Known rows, with every way that one mark hangs from another
resu[dusi[pafima] zoku[makid]]: [ 20 -16   8   3  23 -22   9 -16 -51  41 -42 -29 -38  35 -53  17 -38   1
 -25]
vila[resu[dusi[pafima] zoku[makid]]]: [ 22 -20   9  -1  16 -23   2   0 -47  47 -41 -40 -39  30 -57  20 -40   7
 -17]
nefum[resu[vila zoku]]: [ 11 -33  13  -3   2 -12  15  -9 -41   1 -31 -18 -21  33 -25  20  -7   4
  38]
debit[vila[resu[dusi nefum]]]: [-25 -21   2  -9 -30  -8   0 -25 -28 -19 -27 -11 -39  26 -35  27  -4  -1
   4]
resu[dusi[pafima]]: [  7 -19  17 -12  14 -14  10 -18 -39  26 -34  -9 -23  21 -18  27 -12  -5
 -30]
resu[dusi nefum zoku]: [-18 -15  19   0  -9 -19  12 -24 -33  18 -39  -6 -34  32 -36  25  -6  -9
  -3]
pafima[dusi[resu[nefum vila]]]: [-15 -33  -2 -10  10 -13   5 -17 -13 -43 -25  -8 -41  36 -41  29 -15 -12
  -6]
vila[resu[dusi[pafima]]]: [ 13 -22  18 -14   8 -14   6  -2 -37  30 -31 -22 -26  18 -23  32 -15   2
 -22]
makid[zoku]: [ 29   3  -3 -23   4 -29  17  -5 -29  -1 -22 -33  -9  20 -37  24  26 -10
 -13]
vila[resu[nefum]]: [ -9 -11   6  -9 -18 -13   8  -9 -19  -9 -28 -20 -43  19 -27  32  16  -5
  -2]
pafima[dusi[resu[nefum]]]: [ -4  -6  -7 -18   9 -13   3 -12 -13 -39 -32 -15 -41  34 -42  23  -5 -10
 -17]
vila[resu[dusi[pafima] nefum]]: [-12 -33  16  -4  -4 -11   9 -12 -38  24 -33 -14 -44  21 -27  37 -11  -1
 -33]
debit[vila]: [  8   0 -13 -19  -7  -6   3 -32 -25 -43 -27 -14 -22  24 -18  16  15  -5
  17]
vila[resu[zoku]]: [ 15  -1   8 -12   2 -22   5   4 -24   8 -36 -34 -25  23 -34  22   6  -1
  25]
nefum[resu[dusi vila zoku[makid]]]: [ 11 -35  17   3  -3 -15   9 -10 -51  34 -32 -22 -32  42 -58  14 -51   9
  20]
pafima[dusi[resu]]: [ 18   6  -5 -29  24 -16   1   0 -14 -32 -31 -22 -24  32 -42  19 -15 -10
  -6]
pafima[dusi]: [ 10   7 -11 -19  12 -20   3 -12 -14 -28 -31 -21 -15  29 -29  17   4 -12
 -11]
resu[zoku]: [ 16   4   6 -10   9 -24  10 -11 -27   3 -38 -24 -21  26 -28  18  13  -9
  15]
nefum[resu]: [ 19  -5   8 -18  -5  -5   6  -6 -34  -6 -29 -20 -21  25 -19  21   8   5
  13]
vila[resu[dusi[pafima] nefum zoku]]: [-12 -35  17   3   1 -16  10 -10 -41  27 -41 -19 -43  28 -41  33 -13  -1
 -15]
resu[dusi]: [  3  -5  19 -17  -4 -19  10 -14 -30  21 -30  -7 -17  22 -24  24 -15  -8
  -9]
debit[vila[resu[dusi[pafima] nefum]]]: [-18 -36   0  -5 -11  -5   3 -30 -40 -15 -30 -11 -42  25 -28  32  -6   2
 -19]

Rows
[ 15 -28  19 -10  22 -18  11  -7 -29  -6 -31 -15 -26  29 -27  23 -14  -5
  33] -> dusi[resu[vila zoku]]
[  5 -51  27   1  18 -10  14 -14 -60  22 -36  -9 -23  35 -31  27 -32   7
   7] -> nefum[resu[dusi[pafima] vila zoku]]
[ 19 -26   2   3   4 -11   8 -10 -48  10 -30 -31 -34  41 -49  13 -31   9
  28] -> nefum[resu[vila zoku[makid]]]
[ 16 -27  21 -13   7  -3   9  -7 -53  24 -33 -11 -24  27 -20  28 -16  10
 -21] -> nefum[resu[dusi[pafima]]]
[  0 -39  28 -10  -9  -8  14 -12 -43  16 -23  -2 -16  29 -28  26 -29   3
  14] -> nefum[resu[dusi vila]]
[ 28   0  -1  -4   0 -14   4  -6 -47   9 -38 -37 -36  37 -53  10 -21  11
  19] -> nefum[resu[zoku[makid]]]
[ -8 -12   5  -4 -11 -17  10  -8 -24  -2 -37 -23 -40  26 -33  26   9  -4
  13] -> vila[resu[nefum zoku]]
[  9 -12  20 -11  -2 -13   6  -3 -46  25 -38 -13 -18  34 -36  18 -20   6
  18] -> nefum[resu[dusi zoku]]
[-19 -41  12  16 -11 -21  14 -30 -39  24 -31 -12 -44  40 -54  22 -40  -6
  -1] -> resu[dusi nefum vila zoku[makid]]
[-13 -34  -1  -2  18 -19   7 -16 -18 -40 -33 -13 -42  44 -50  23 -17 -11
  11] -> pafima[dusi[resu[nefum vila zoku]]]
[-16 -16 -12 -11 -25  -5   2 -27 -22 -44 -26 -18 -40  23 -28  26  18  -1
  14] -> debit[vila[resu[nefum]]]
[ 20   3  -4 -21  31 -24  -1   1 -19 -25 -39 -27 -27  38 -52  15 -14  -9
   8] -> pafima[dusi[resu[zoku]]]
[-17 -36  12   9  -4 -15  19 -31 -28 -14 -29  -8 -32  32 -23  27   8 -10
  18] -> resu[nefum vila zoku]
[  9  -3 -10 -15  -3 -14   1 -14 -28 -31 -34 -30 -25  26 -35  17   5   1
  36] -> debit[vila[resu[zoku]]]
[ 17 -20  -1   3  23 -13   6 -16 -43  -3 -41 -30 -64  36 -55  25 -21   3
 -20] -> dusi[pafima resu[nefum zoku[makid]]]
[ 29 -37   7   0  38 -16   9 -11 -47   6 -34 -29 -47  36 -44  22 -39   3
  -1] -> dusi[pafima resu[vila zoku[makid]]]
[ 19 -42  17  -6  38 -13  12 -10 -42  -1 -35 -17 -32  31 -21  29 -14  -2
  11] -> dusi[pafima resu[vila zoku]]
[-24 -56  24  15  10 -16  18 -34 -46  17 -35   1 -38  35 -32  33 -14  -8
 -12] -> resu[dusi[pafima] nefum vila zoku]
[ 30   8 -17 -15  28 -25  -4   1 -23 -21 -40 -40 -38  43 -79   7 -40  -3
  -1] -> pafima[dusi[resu[zoku[makid]]]]
[  2 -12  12  -8   7 -13   8 -13 -26 -11 -37 -14 -45  31 -37  26   1  -6
  12] -> dusi[resu[nefum zoku]]
[ -3  -5  -7 -12  16 -18   0 -11 -17 -36 -40 -18 -42  42 -54  23  -8 -10
   0] -> pafima[dusi[resu[nefum zoku]]]
[ -8 -16   9   6 -16 -21   6  -8 -34  30 -38 -31 -53  33 -69  21 -36   2
  -5] -> vila[resu[dusi nefum zoku[makid]]]
[-13 -27  18   7   7 -17  12 -28 -44  23 -42  -7 -36  32 -34  30  -7  -6
 -26] -> resu[dusi[pafima] nefum zoku]
[  3 -55  27  -7   9  -4  13 -14 -54  24 -26  -2 -23  30 -18  31 -25   8
  -9] -> nefum[resu[dusi[pafima] vila]]
[  7  -2 -17  -5  17 -22   1 -10 -24 -27 -40 -36 -56  47 -80  13 -32  -6
 -12] -> pafima[dusi[resu[nefum zoku[makid]]]]
[  2 -46  25   3  25 -17  15 -22 -45  29 -35  -6 -22  32 -26  27 -23  -6
  -3] -> resu[dusi[pafima] vila zoku]
[-14 -31  16  -2  -1 -10  13 -28 -38  10 -33  -2 -38  24 -21  35  -3  -6
 -40] -> resu[dusi[pafima] nefum]
[-19 -20  19   0 -16 -22   7  -6 -32  26 -37 -17 -41  27 -48  28 -10  -4
   5] -> vila[resu[dusi nefum zoku]]
